Known rows, with every step that occurs
K, V, E, D, L: [ -7.9 -16.3 -13.7  12.7   3.3  -0.5  14.5 -48.3  21.0 -24.3  19.7  17.7
  10.4 -14.8  -9.8  -5.9 -29.3 -14.0  49.2   0.9 -13.9   1.9]
D, U, V: [ -4.4   3.6  -6.4  -3.7   1.7   9.4  18.9  40.2 -14.0   9.1 -26.5  28.7
 -11.4 -15.0  -4.4   5.3  21.8 -25.3 -34.3 -23.0  13.7   9.2]
E, D, U: [ -8.4 -19.7   8.0  13.9   9.0  -1.4  25.8  20.7 -27.8   4.0 -41.8   7.1
   5.4  20.2  -8.9  16.3 -17.6 -31.4 -15.6   8.9   0.5   4.6]
R, V, K: [ -2.7  12.1 -35.3   9.9 -26.9  -2.1   5.7  -0.9  -6.1 -17.9 -30.0 -20.7
  10.0 -20.7  -9.8  28.8  36.3  -5.7 -19.7   4.1   6.8  -8.5]
L, V: [ 19.1  19.6   5.8 -21.8  -5.5 -12.8  -5.6  -4.3  17.9   1.1   6.3 -17.8
 -19.6  13.4  -3.4  10.4  34.2   4.6 -20.7  -4.2  -6.5   7.5]
K, V, N: [ 23.0   7.8 -32.9  12.4 -16.4  -1.7  10.5 -31.2   2.3 -16.1  -0.6  -6.2
 -16.8 -28.5 -23.1  13.4  64.9  13.0  25.7  -8.8 -20.6 -10.2]
U, D, L, P: [  2.1   0.9 -13.2   8.8   6.9 -11.4 -48.2  19.2 -12.3  -5.5  17.6  -2.3
  29.4  -5.2 -11.9  -9.1  12.6  22.9  -0.3  18.6  -0.9 -22.8]
L, V, K: [ 20.2  28.0 -19.2 -13.0 -18.2 -14.7  -8.3   3.6   4.5 -11.0   0.2 -40.8
 -28.4  -2.2   7.8  20.4  43.0  11.4 -23.7  -1.2 -12.7  -4.6]
V, E, D: [ -3.7  -9.3  12.1   5.5  -2.2  -0.8  11.6 -33.0  -2.5   2.0 -13.8  -2.4
   1.8   4.5   0.8  -0.5 -37.5  -5.8  12.9   6.2   4.0  29.7]
D, L, P: [ -9.1  -3.3  -3.8  -7.8   6.3 -26.3 -34.8  13.8   5.3  -4.5   7.9  -3.7
  23.2  -4.9  -1.3  -5.7  38.3   5.4   2.4  10.5   9.8 -31.6]
P, E, D, L: [ -7.9  -5.8  -2.4  13.7  16.3  -0.3  14.2 -18.2 -11.4  17.6   0.9   4.7
  21.3  37.6  -6.0  12.7 -26.3 -22.6  17.7  23.6  -9.5  -0.9]
L, V, E, D: [  9.0   1.3  29.8  -9.5  -1.2  -6.2   6.2 -33.9  14.4   3.8   3.4 -15.3
 -16.0  23.2   8.6  -4.6 -31.0   5.3  -0.8  -7.5  -1.8  24.0]
E, D, L, V: [ -2.2  -3.9  24.8 -12.3  14.3  -8.5   6.7  -5.3   9.4   5.8  16.9  -6.0
  -2.1  14.8   5.2   4.7  -2.2 -31.3   1.0   5.7 -21.1 -14.2]
P, E, D, U, V, K: [-13.1  10.9 -29.3  18.1   3.2  11.5  41.6  32.7 -40.0  25.3 -43.5  -1.8
  -9.4  37.2   7.4  22.5 -29.3 -27.9 -29.0  -4.5   8.8   1.1]
K, V, E: [ 11.4   7.1 -29.7   8.2 -16.6  -6.7   3.7 -47.9  29.3 -28.0   8.2   2.7
  -7.2 -16.5 -19.8  -1.8   2.2  24.2  28.9 -11.7  -1.9  22.5]
U, D, L, V, N: [ 39.2   9.4   6.8  14.1  -4.7  10.0 -24.1  -5.1 -12.0  -8.5  49.2  -3.1
 -10.6 -19.3  -2.6  -0.8  45.6  21.8  -3.2   2.0 -27.8 -14.2]
U, V: [ -4.2  16.9 -10.4 -20.8  -0.6   6.7   9.2  14.3  -2.2  20.3 -20.2  14.3
 -12.7 -21.1  -4.2   2.7  27.7 -21.7 -18.8 -20.4   2.3  12.4]
L, P, E, D, U, V: [-19.7   0.4   3.7   4.8  20.5  -5.6  18.0  41.0 -32.3  44.9 -51.4   8.6
   7.4  63.8   2.3  -2.3 -34.9  -8.1 -26.2  -7.4  30.7 -13.1]
V, K: [  4.3  17.7 -38.1   0.6 -19.5  -8.8  -6.7   3.6  -8.2 -13.6 -17.7 -31.7
  -9.6 -16.1   1.2  22.3  39.5  -1.0 -11.3  10.2  -5.6   0.7]
D, L, P, U, V: [-18.7   5.1  17.1 -36.8  10.7   0.6 -21.4  48.5  20.4  17.8  11.9  -8.2
 -12.6  -6.1  16.3 -25.6  19.8  20.7  -1.3 -11.7  10.1 -25.3]
R, V, E, D, U: [-11.6 -29.8  16.4  25.6  -6.8   8.8  32.6 -10.5  -9.5 -13.7 -37.6  27.0
  27.0   9.6  -9.2   5.3 -50.5 -15.6  -8.3  -1.5  28.6  17.6]

Rows
[ 10.0  -1.8   7.2   1.6   3.5  21.9 -21.3  18.2   3.5  -8.5  34.8 -13.3
  -6.7  -3.4  -7.6  -8.3  -7.0  32.0   9.8  23.8 -27.6   7.8]	P, U, D, L
[ 16.8   7.9  18.9  -9.8  -6.4  -9.3 -18.5 -26.6  34.9 -21.8  54.7   8.2
  -4.3  -7.6  10.2 -11.8  13.4  19.4   7.0  -7.5  -1.1  11.6]	D, L, V, E
[ -8.7 -18.0  15.0   7.2   5.3   0.5   2.3 -28.2   5.7  -9.3  15.2  14.8
  16.6 -11.4   4.6  -7.0 -32.9 -16.7  27.1  10.1  -0.9  10.8]	V, E, D, L
[-16.8 -24.0  16.9  13.5  -0.7   9.0  17.3 -34.0  11.8 -13.1   0.5  25.2
  37.1 -13.4  -2.5  -3.3 -35.6 -22.2  17.1   6.8  12.6   3.6]	R, V, E, D, L
[-28.6 -11.8  19.6 -13.8  14.3  -7.2  -9.3  -0.1   6.1  19.0  -3.0  22.5
  16.4  -9.5  21.5 -27.7 -26.6  -9.1   9.6 -16.5  22.6 -13.0]	U, V, E, D, L, P
[ -2.1 -22.5  15.5  18.2   0.5   2.1  19.3  -6.6 -13.2  -7.8 -19.4  15.1
   5.3  11.9   0.2   0.1 -42.0  -5.0  -2.1   3.6  14.2  23.9]	V, E, D, U
[ -4.7  27.1 -36.1 -15.6 -15.2   4.8   8.0  22.7 -10.2   5.0 -22.2 -13.6
 -24.0 -30.7   6.6  15.0  39.8 -16.2 -22.5 -16.2  -0.6   0.0]	U, V, K
[-31.0 -10.7  33.0 -32.2  25.2   2.6  -1.8  43.2   5.8  33.1 -11.1 -12.5
  -9.8  13.2  20.7 -23.8 -20.2  -4.6   5.8  -5.7   1.7 -28.8]	E, D, L, P, U, V
[  2.2  -4.0  -4.7   9.3 -21.4   3.5   4.5 -32.6  19.7 -15.9  -7.6  14.2
  19.7 -11.0 -10.1   1.7  -1.9  15.6   0.4  -5.7  23.9  24.1]	R, V, E
[-11.6   0.9  -3.3   8.8  17.1  12.1  43.6  25.4 -31.4  36.2 -40.8  23.4
  -2.4  50.0  -4.3  10.6 -40.8 -33.3 -24.5  -5.8  13.2  13.5]	P, E, D, U, V
[ 22.1   9.5  26.8 -13.5   4.6  17.8 -24.3  22.2  19.0  -8.8  50.8 -24.6
 -24.0  14.6   0.1 -11.7  -4.8  40.5  -3.3  12.0 -30.5   3.8]	P, U, D, L, V
[  1.3  -0.2   0.0  -0.2  -6.8  11.0  13.7  17.0  -1.7  -3.1  -7.9  40.4
 -10.3 -17.7   2.4 -10.2  -5.8   1.1 -20.2 -27.1  26.7  29.1]	D, U, V, E
[-10.4  -4.6  20.3 -22.9   6.6 -15.3 -33.4  31.3  22.1   0.0  17.6 -28.1
   0.6  10.1   9.7 -16.8  18.5  36.7  10.8  15.6   6.6 -28.0]	D, L, P, U
[-12.5  -0.7  12.4 -10.3   1.8  12.1  23.2 -15.3   0.3  21.2 -21.8  14.0
 -11.6 -10.6   7.7 -10.1 -37.2 -19.1   2.0 -20.6   9.6  31.0]	U, V, E, D
[  2.6   6.2  -0.8  -7.5   1.3 -14.5   2.0   2.1  -0.9  -8.2  10.5 -28.8
 -10.0  -1.0  16.2  15.7  11.2 -26.0  -2.6   8.2 -23.9 -26.3]	E, D, L, V, K
[ 13.0   7.9   3.2  -0.2  -4.2  21.6 -15.2  17.7  -1.3   1.7   1.3 -31.6
 -20.6  12.3 -11.4  -3.0 -15.8  44.9  -3.2  15.9 -24.2  29.1]	P, U, D
[-18.7 -21.0  15.5   1.6   9.1 -23.2 -21.3 -14.9   5.6  -0.5   6.3   1.2
  29.0   4.8  12.6 -16.4 -27.5   8.1  22.0  10.0  17.8 -13.5]	V, E, D, L, P
[ 12.5   3.5 -18.0  16.9   2.6   8.3 -25.0   5.3 -10.7 -13.1  25.9  12.8
  17.9 -19.9 -16.8   2.0   6.0   2.6   2.6  18.5 -18.2   2.2]	U, D, L
[ -1.9   8.2 -17.4   4.5   8.9 -25.0 -30.4   2.2   2.1  10.8  11.4  -3.7
  29.0  41.0  -2.4  -1.2  18.8  24.2   9.0  18.4  18.2 -22.5]	D, L, P, E
[ 26.2  21.6 -23.5   7.2  -9.5   2.3 -29.5  14.5  -6.6 -23.0  42.7 -27.9
  -8.1 -13.2   5.8   9.9  26.2  13.2 -15.3  11.0 -27.0 -13.5]	U, D, L, V, K
[-16.3 -16.5  -8.9   5.4   5.7 -20.6 -10.4 -35.2  19.8 -15.8   9.8   6.6
  21.8  -0.5  -3.9 -18.2 -24.6  11.8  44.2   0.2   5.1 -24.8]	K, V, E, D, L, P
[ 14.1  -0.6  -4.4  11.8 -20.5   8.7   9.1 -17.5 -12.3  -2.9 -21.3   3.1
  10.8 -26.5 -15.8  18.8  55.6  -0.1  -6.7  -5.9   7.4  -9.0]	R, V, N
[-17.2  -9.7  16.7  -6.8   9.8  13.8  14.7 -12.3   4.6  11.6   8.5  35.6
   3.2 -23.5  13.5 -15.6 -32.2 -32.4  14.2 -15.6   2.7  14.0]	U, V, E, D, L
[  4.1  -0.1   2.7  22.8   7.8  21.0  43.4  14.9 -46.9  37.5 -37.1  19.2
 -12.5  30.9   0.5  11.1  -2.6 -21.2 -13.4 -12.3   8.9   1.2]	P, E, D, U, V, N
[ -1.4 -20.4 -11.3  22.1  -2.6  -1.4  32.1 -24.0   1.8 -25.9 -16.2  19.3
  -1.2   5.5 -16.1   1.3 -41.2  -2.2  19.5  -7.7   4.1  13.8]	K, V, E, D, U
[ -8.0  23.9 -12.9 -28.2 -15.7  19.4   6.3  36.3   4.8  10.5 -17.2 -38.0
 -47.0 -15.8  16.8   2.9  22.4  12.9 -15.0 -10.8  -7.7   8.2]	P, U, V, K
[ 29.2   8.7   9.5   8.0  -5.5   5.4 -31.9 -20.7  18.4 -21.3  63.0   9.1
  -0.2  -6.2  -0.7 -15.1 -15.5  37.0   1.8   0.6  -9.5  18.8]	U, D, L, V, E
[-21.3 -18.7   9.9  -5.3  18.2 -22.4 -16.6  10.7  -7.7  12.8 -12.0  -6.0
  27.8   9.9   3.3  -3.4  -5.5 -17.8  10.8  14.6   3.3 -35.2]	E, D, L, P
[ 29.0   8.4  16.7  -3.9  -5.5  -5.1 -12.9 -10.0   8.8  -8.9  42.8  -4.5
 -15.7 -20.9   7.6   3.7  72.2   5.1   1.0  -5.1 -17.0 -21.6]	D, L, V, N
